What can hang from each mark
j_188: j_245 j_627
j_311: j_528
j_245: j_148 j_311
j_148: j_36 j_200 j_245 j_528 j_627 j_634 j_744
j_744: j_148
j_627: j_188
j_200: j_148
j_528: j_311

Every row comes from one small tree of marks. The marks that hang from a mark follow it in brackets, in the order of their numbers. Every link used is in the known rows. Which tree was each row made from?
Known rows
j_188{j_245{j_148{j_744} j_311} j_627}: [ 42 -57  33  16  26  -3  -8   5 -23  34 -24 -22   6 -42  11  -1 -60  17
  72 -12  39 -34  -4 -41  25 -19  36  18  22 -19]
j_744{j_148{j_36 j_627}}: [ 13 -55  43  25  -2 -22 -22   7  36  -4  37  21 -38 -77  45  -3 -16   0
  28 -18  44 -34 -21 -49 -21  44 -12  31  35 -24]
j_627{j_188{j_245{j_148{j_634}}}}: [  7 -14  27  38  19 -11  -7  -6  -1  14  14   0   4 -25  -4   4 -44 -21
  44 -37  38 -59 -41 -30 -17   2  -4  -9  -9   2]
j_200{j_148{j_744}}: [ 53 -34   9  23   5  13  -5 -18   8  31  -7  38  -6 -20  17  22  -4   3
  48 -21  62 -35 -56  -2   0  -1  -1  -4  49 -12]
j_188{j_245{j_148 j_311} j_627}: [ 31 -50  35  23  28 -23  -9   5 -18  16 -23 -32   5 -55  18  19 -75   7
  70 -17  29 -23  -8 -54  27  -3  27   9   8  -9]
j_148{j_627 j_634}: [ 44 -38  24  29   2  -2 -17  -5  17  22  32  27  -9 -32  13  15 -15 -19
  53 -16  51 -53 -38 -24 -17  44  -7  22  38   3]
j_744{j_148{j_200 j_245}}: [ 45 -28  52  10  -6 -19 -21   2  14 -18  25  12 -19 -30  23 -11 -13  -9
 -11  15  11 -63  -6 -30 -23  21 -37 -15  39  -8]
j_148{j_200 j_528 j_634 j_744}: [ 82 -35  51  28  -5  10  -4 -24  18  29  27  38   6  11 -18 -41  15   3
  19   7  27 -68 -17  13 -22  21   8   8  66  -9]
j_744{j_148{j_245}}: [ 36 -30  39  17  -2 -10 -21  14  19 -19  19   7 -30 -38  23   0 -15  -8
  15  -4  26 -52 -16 -30 -12  29 -29  -6  30  -9]
j_148{j_528{j_311}}: [ 58 -42  48  16  12   5  -6  -4   8   9  13  15 -28 -45   4  14 -32  -2
  45 -28  21 -26 -15   2   4  22  16 -25  24 -20]
j_188{j_627}: [ 43 -50  16  47  22 -22   2  -9   9   6  -4   9 -13 -34  12  31 -54 -10
  59 -32  33 -25 -50 -20  21  23  -4   7  49  -1]
j_245{j_148}: [ 15 -37  34  25   3 -10 -11   6  17   5  -1   4  -7 -48  26  29 -23  -9
  46 -28  21 -23 -39 -35  -1  20   0 -11  11   1]
j_744{j_148}: [ 20 -41  36  26   0 -18 -10   4  24 -18  21  11 -30 -54  29  19 -21  -2
  30 -24  29 -39 -39 -35 -10  19 -23 -11  17  -6]
j_528{j_311}: [ 37 -32  36  13  14 -13  -8  -6   1   7  14   8 -32 -53  10  38 -42 -11
  45 -34  22 -31 -34 -13   3  17  -1 -33  15  -7]
j_245{j_311{j_528}}: [ 44 -18  27  24   1 -30 -18   1   0   0  20   0 -23 -64  23  16 -35   1
  35 -14  -1 -52 -29 -17  15   8  13 -13   3   0]
j_188{j_245{j_148{j_200 j_627} j_311}}: [ 39 -36  51 -10  12 -25 -30  10 -15  18   3  -7  13 -62  36   5 -48  -1
  32  11  23 -47   8 -62  -7   2  11   7   6 -15]
j_627{j_188{j_245{j_148{j_744} j_311}}}: [ 21 -29  38  22  20  -9 -25  12 -26  27 -14  -6   6 -37   6 -13 -54   1
  46 -25  32 -56 -24 -26   6 -30  14  -8 -15 -16]
j_627{j_188{j_245}}: [ 16 -12   5  38  28 -32 -11  -9  -6  -6   9  12 -20 -30   1  23 -76 -25
  28 -47  35 -57 -65 -25  -1   2 -19 -24  10   0]
j_245{j_148 j_311{j_528}}: [ 29 -27  39  16  -8 -23 -15  15   4   8  12 -18  -6 -77  38  10 -24   3
  47  -9  -7 -41  -8 -32  14   2  25 -10 -15  -7]
j_245{j_148{j_200} j_311{j_528}}: [ 41 -25  54  10 -14 -35 -16   5  -1   6  17 -11   5 -64  40  -1 -22   6
  20   9 -24 -52   2 -29   2  -7  17 -19  -4  -3]
j_188{j_245{j_148{j_200}}}: [ 31 -27  39   5  18 -30  -5 -13   3  -2   5   0  -1 -35  22  18 -44  -9
  19 -12  19 -41 -23 -47  -9   2  -3 -22  20  -3]
j_245{j_148{j_36} j_311}: [ 20 -36  54  23  -5 -29 -30   9  15  18  11  -8  -4 -76  22   1 -30   7
  36 -19   6 -16 -16 -39  -5  19  20  11  -3 -12]
j_311{j_528}: [ 35 -21  16  34   4 -27  -1 -12  21  -6  27  15 -36 -47  27  20 -29  -9
  32 -24  13 -55 -47 -15  10  20   2 -16  23   2]
j_200{j_148{j_36 j_634}}: [ 41 -18  20  40  -2 -12 -12 -37  36  36  28  34  -2 -31   1  14   1  -1
  41 -28  58 -30 -48 -13 -30  33   2  20  45  -5]
j_200{j_148{j_36 j_528}}: [ 53 -34  24  38  -3  -3 -16 -18  40  22   5  38  -9 -38  11   5  -8   9
  38 -24  45 -16 -34  -3 -13  30  17   9  56 -25]
j_744{j_148{j_528 j_634}}: [ 45 -51  53  37 -10   7  -6   0  35  -2  35  21 -12 -29   1 -17   8   7
  36  -8  38 -52 -15 -18 -24  33  -2   6  26  -3]

Which tree is each row?
[ 31 -45  14  36  12   3 -15  10 -10  23   7  35 -14 -31  15  -6 -30 -25
  43 -29  47 -64 -56  -4   0   7 -14  15  36 -20]
j_148{j_627{j_188} j_744}
[  7 -18  34  26  21 -23 -26  14 -21  10 -10 -17   5 -55  13  13 -70 -11
  39 -30  17 -43 -25 -43   4 -17   6 -17 -29  -9]
j_627{j_188{j_245{j_148 j_311}}}
[ 37 -34  37   3  13  -4 -19  10 -13  26  -8 -10  -4 -45  17  -2 -43  15
  51  -8  32 -40 -12 -39   7 -13  24  -1   3 -13]
j_188{j_245{j_148{j_744} j_311}}
[ 78 -10  34  17 -12   6 -24  -5  -4  33  37   5 -14 -20 -10 -45  -2   4
  26  20  17 -93   3  11   1  19  16  11  35  -7]
j_148{j_245{j_311{j_528}} j_634 j_744}
[ 11 -42  30  12  14 -20 -17   0  23  15  16  10 -20 -71  38   4 -44  -3
  43 -23  49 -26 -15 -65 -10  38  19  29  23 -19]
j_188{j_245{j_148{j_36 j_627}}}
[ 27 -50  25   3  17  12 -11  13   1  27  -2  12 -14 -42  34  -1 -29   0
  57 -13  61 -45 -14 -47   4  11  19  20  33 -18]
j_188{j_245{j_148{j_627 j_744}}}
[ 52 -32  42  27   7 -31 -12 -28  17  18  27  36 -19 -26   7 -20 -14   0
  -2 -11  19 -51 -34 -11 -20  21  -5  11  68 -11]
j_148{j_36 j_200 j_744}
[ 76 -56  39  -3   2  51 -11  -3   3  48  -4  42 -12 -40  18  -3   3   6
  71  -7  70 -34  -1   9   4   5  32   7  52 -46]
j_200{j_148{j_528{j_311} j_627 j_744}}
[ 23 -29   4  37   4  -1 -25   1   0  18   0  35   3 -41  28  32 -26 -31
  55 -32  61 -44 -61 -13  -5   0 -22   5  27 -22]
j_200{j_148{j_627{j_188}}}
[ 54 -44  25  22   1  16 -11  -9  12  37  27  37 -11 -20   6 -10   4 -11
  55 -10  61 -66 -33 -14 -16  31   1  36  52  -7]
j_148{j_627 j_634 j_744}
[ 49 -40  20  26  36 -33 -10  -5 -19  13 -10 -12  -9 -43   4  28 -90   3
  61 -20  38 -31 -27 -39  25   4  16   5  26  -1]
j_188{j_245{j_311} j_627}
[ 26 -46  40  32  27 -36 -16  -5   0  24  -7 -23  -4 -71  15   3 -75  15
  55 -23  32 -13  -4 -58  13  12  34  29  18 -17]
j_188{j_245{j_148{j_36} j_311} j_627}
[ 67  -6  36  22   1 -15 -17 -23  12   9  36  18   0   2  -8 -14  -8 -22
   0  12  17 -75 -19  -6 -28  39 -27  -8  54   4]
j_148{j_200 j_245 j_634}
[ 15 -53  43  38  -2  11 -23  29  11  12   1  21   7 -47  27 -16 -21 -21
  52 -22  24 -42 -27 -16   1  18   9  17   8 -27]
j_245{j_148{j_528 j_627{j_188}}}
[ 18 -42  25   7  19  -6 -13  13   7  10   5   3  -9 -55  39  22 -47  -9
  53 -20  49 -34 -24 -57   0  21  11  11  16 -10]
j_188{j_245{j_148{j_627}}}
[ 27 -12  17  32  27 -34 -26   2 -24   2   1  -2 -10 -40  -2  17 -84 -16
  34 -32  22 -57 -47 -27   3 -10 -12 -22  -6  -4]
j_627{j_188{j_245{j_311}}}
[ 34 -33  58  11  -2 -28 -27   7  -8  14   3 -10  18 -53  29  11 -23  -1
  24   2  -7 -38 -10 -35  -5  -6   3 -13   0  -5]
j_245{j_148{j_200} j_311}
[ 10 -35  42  38  -4 -18 -40  20  20  -4  35  20 -37 -62  32 -37 -28 -21
   6 -13  38 -62 -14 -34 -25  36 -30  29  30 -33]
j_744{j_148{j_36 j_245 j_627{j_188}}}
[ 45 -50  81  30 -10   4  -7 -13  38  17  58  16 -37 -63  -1 -32   1  17
  33 -16  34 -36  15 -14 -31  41  17  10  23 -29]
j_744{j_148{j_36 j_528{j_311} j_634}}
[ 77 -21  47  20  -7  12 -36   7   8  21  16   7   8 -13 -24 -29 -15   0
  31  17  20 -63   4   7  -8  42  11   9  33 -10]
j_148{j_245{j_311} j_528 j_634}
[ 30 -38  59  32  -6 -49 -17 -19  35 -13  44  19 -28 -60  33 -12 -13   5
  -9 -13  14 -41 -21 -36 -31  22 -22   2  37 -12]
j_744{j_148{j_36 j_200}}
[ 41 -34  30  22  17  -9 -33  21 -15   9  -3  11  -2 -46   8 -10 -68 -15
  44 -15  37 -62 -16 -21   4   7  15  10   9 -24]
j_148{j_528 j_627{j_188{j_245{j_311}}}}
[ 36 -62  35  30  27  -2   4   4  14  12 -20  -5   1 -31  11   1 -57   6
  67 -17  39 -20 -13 -35  25  16  35  13  35 -17]
j_188{j_245{j_148{j_528}} j_627}
